Each row was made from one small tree. Brackets hold a mark, then the marks that hang from it, in alphabetical order. Every link used is in the known rows. Write each row's tree.
Known rows
(D (M E) N): [-18  25  17   7  -9 -19 -16 -52  25   8  52  10 -17  54   3  20 -29 -15
  -9  26 -33 -28 -20 -29  -7]
(K (M D)): [-13  11  -8 -10  16  -7 -10  -5  40  -5   7 -25  -2  14 -21 -17 -26  -6
 -34 -10   6 -22  -3 -22   0]
(D M): [-16  19  14   8 -21   4   5  -5  28  15  42   4   0  52  -3   6 -25 -12
 -15   1 -15 -36 -11  -1  -5]
(E (H K) (M D) V): [-32  -5 -14 -24  -6  28 -18 -32  10  15  60  20  25  47 -43  28 -35 -13
 -26 -20 -14  -7   6 -13  13]
(Y (H (E V) K)): [-18   7 -29 -21 -20   1   9   7  15  14   7  -7  31  30  -7  -4 -12   3
 -20  -1   8  -9   7   0 -17]
(E (H K) M V): [-19   4 -17 -18 -16  30   4 -23  11  22  55  27  23  61 -42  31 -43 -16
 -32 -18 -26  -8   0   5  16]
(H (E (V (F W))) K Y): [ 42  35  -5 -35 -10 -11  -5  20   3  19 -32 -14  34   0 -11  15 -31   9
 -10  36  45   5  -7  -7 -33]
(H K): [  7   9 -19 -16 -30   1   3  28  36  22   0 -12  26  25  16 -15 -26  14
 -31   4  22 -25   9 -27 -16]
(D (M (E (H Y) V) K) N): [-35  21  14 -15   7 -26 -18 -71  17   2  64  18  -5  63  -5  35 -43 -22
   4  23 -42 -19 -19 -28  -7]
(M D (E H V) K): [-52 -19   4 -43  19 -16 -39 -61  19 -17  49  -6  26   4 -23  -4  -7  -1
   1 -16  12   0  17 -57 -10]
(H (E M)): [  4  19  15  -6 -26  17  -1 -18  10  14  14  -1  18   4 -25   5 -13 -11
 -21   3  10 -14 -24   0 -13]
(E (H K) V): [-10  -1 -23 -30 -20   9  19   1  19  11  41   8  25  63 -22  10 -39  -9
 -19 -24 -15   7  15  -6  11]
(E H): [-24 -16  -7  -9 -22   4  15  10  25  -4  40  -5   7  50 -15  -5 -18 -13
 -24 -22  -8  -5  -2   1  12]
(D (M (E H (V F)) K) N): [-38  30   8  -8   5 -26 -11 -69  16  -2  71  21 -19  64  -1  28 -47 -16
  -8  25 -47 -28  -5 -28  -2]
(H (E M) K Y): [ 24  15   2 -24 -16   8 -22   6   2  30 -32  -5  41  -6 -17  21 -15  -2
 -13  36  44 -12 -34  -4 -35]
(W F): [ -5   8   9  -1 -28   1 -14  -5  19  14  38  -7  -4  16   4 -15 -33   3
 -38 -29  -1 -21  26   1  -3]
(Y (H (E (V (F W))) (K (M D)))): [-20  19 -36 -17   9  -4   3   2  17   5  -5 -13  11  19 -16  -8 -24   6
 -40  17  14 -14   9  -4 -20]
(D (M (K H))): [-35  10   8   1  -5  -7  10 -11  40   4  37   8  -2  51   6  -7 -34 -13
 -19   5 -17 -43   7  -7 -12]
(N (D (M (E H V) K))): [-29   7  13 -29   8 -13  -9 -40   2  -5  53   0  29  46  -7 -11 -24 -11
   3   7  -5 -17 -13 -38   9]
(K (H Y) (M (D N) E)): [-16 -17  -8 -10  55 -37 -24 -18  45 -27 -21 -21 -22  15 -28 -17 -16 -19
 -28  14   6  -8   7 -21  -2]
(M (K H)): [-25  -5  -6 -15  -7 -18  13   7  53 -10  18 -12  12  26  15 -30 -30  -1
 -26 -13   3 -28  26 -20  -8]
(D (M E K) N): [-32  27  16  -3  -2 -26 -20 -64  29   5  55  11 -11  48  13  17 -38 -11
  -7  30 -32 -36 -17 -40 -16]
(H E K): [ 16  17 -12 -24 -29   7   5  11  16  23 -21  -9  30   3   3 -12 -19   6
 -22  20  33 -12  -7 -22 -32]
(V (E (H K Y) M) (F W)): [-10  27 -10  14  -1  -7   9  17   9 -18   9   0 -23 -18 -34  13 -51  15
 -69  65  12 -24  14  -2 -11]

Which tree is each row?
[ 12  33  23 -28   5  -6 -30 -24  -1   4   8 -10  29 -13 -34  29 -25  -4
  -3  21  32  -2 -19  -6 -22]	(H (E (M D K) (V (F W))) Y)
[-25  24 -14  15   1  -2   2   4  12 -22  23  -1 -27 -24 -33   2 -48  18
 -73  58  12 -27  26 -19 -10]	(V (E (H K) (M D)) (F W))
[ 37  34  18 -26  -9 -14  -2   8   3   3  -8 -19  24   2 -25  18 -22  -4
   0  15  30  13 -14   7 -17]	(H (E (V (F W))) Y)
[-44  -1  -9  -9 -11   3 -11 -15  15   2  26  -8  22  13 -14  -3  -1  -4
 -21  -3   8 -22  -7   0 -14]	(Y (H (E (M D K))))
[ 38  40 -17 -37  11 -12  -1  12   2  15 -46 -14  23   4 -25  14 -37   0
 -15  33  31  -3 -11   0 -24]	(H (E (V F)) (K M) Y)
[-19  -7  -1 -20  -2 -25   5  14  49 -10   8 -16  18  23  13 -21 -27  -2
 -17  -7  12 -23  17 -14 -12]	(M (K (H Y)))
[ -2   3 -10 -21  45 -28  -6 -15  36 -22 -20 -18 -10  21 -36  -7 -32 -27
 -18   7  -2   6   4  -6  -2]	(K (H (E V) Y) (M (D N)))
[ 10  21  -8 -15 -26  22  -5  -7  10  30 -12   5  28   2 -11   2 -22   1
 -32  24  26 -22 -17 -15 -29]	(H (E M) K)
[-17 -13 -23 -23   7 -11 -10   8  23   0   6 -12  10  42 -14   9 -31 -11
 -23   9   7  -4 -15 -12  -2]	(E (H (K (M (D N))) Y))
[-40   0  17  -8   5  -8 -13 -38  17   3  37  11   4  38 -13  13 -19 -16
  -6  16  -7 -30 -17 -13 -17]	(D (M (E (H Y)) K))
[ -9  24  10 -14 -14   8 -28 -46  23  13  70   5  20  36 -29  29 -35  -9
 -13 -22 -23 -11   1 -24  16]	(E (M (D N)) V)
[ -9  24  -7 -15  32 -23 -23 -41  29 -13  17 -17 -16  14 -28  -4 -28  -4
 -28   3  -7 -15   5 -37   5]	(K (M (D N) (E (V F))))
[-41  -2   4 -41  27 -42 -51 -63  12 -25  50  -9   9   9 -11  13 -19   1
   6   8   5  -2  15 -59  -5]	(M (D N) (E (H Y) (V F)) K)
[-28  34   9   0  15 -32  -8 -61  34  -5  54  17 -27  56   6  14 -52 -12
 -20  36 -38 -30   7 -31 -11]	(D (M (E (V (F W))) (K H)) N)
[  9  20   9 -12  -3 -11  -6 -20  21  -2  24  -8   3  11 -21  -5 -14   8
 -24   1  10  -4  15 -23  -3]	(M (E (V (F W))))
[-10  24   6 -26   6 -21 -10 -37  27  -7  28  -6  12   2  -6  -8 -27  13
 -21   6  11 -16  20 -39 -16]	(M (E (V (F W))) K)
[-42 -19 -13  -8  -8  25 -25 -15  16  12  42  11  14  32 -26  12 -21  -9
 -39  -2   5 -24  -7 -16   3]	(E (H K) (M D))
[-39   6 -10 -16  -9   3  -8 -23  12   4  35  -4  27  21 -22   6  -8  -6
 -15 -12  -1 -14  -1   2  -9]	(Y (H (E (M D K) V)))
[ 30  12  -3 -32 -19  -7 -12  24   8  22 -43 -18  43  -5  -2   7 -13   3
  -4  31  51  -2 -24 -12 -39]	(H E K Y)
[-23 -19   6 -22  16 -29 -14 -18  39 -16  -2 -11  14   2  -1 -21  -6  -1
 -13   6  22 -17  15 -30 -21]	(M E (K (H Y)))
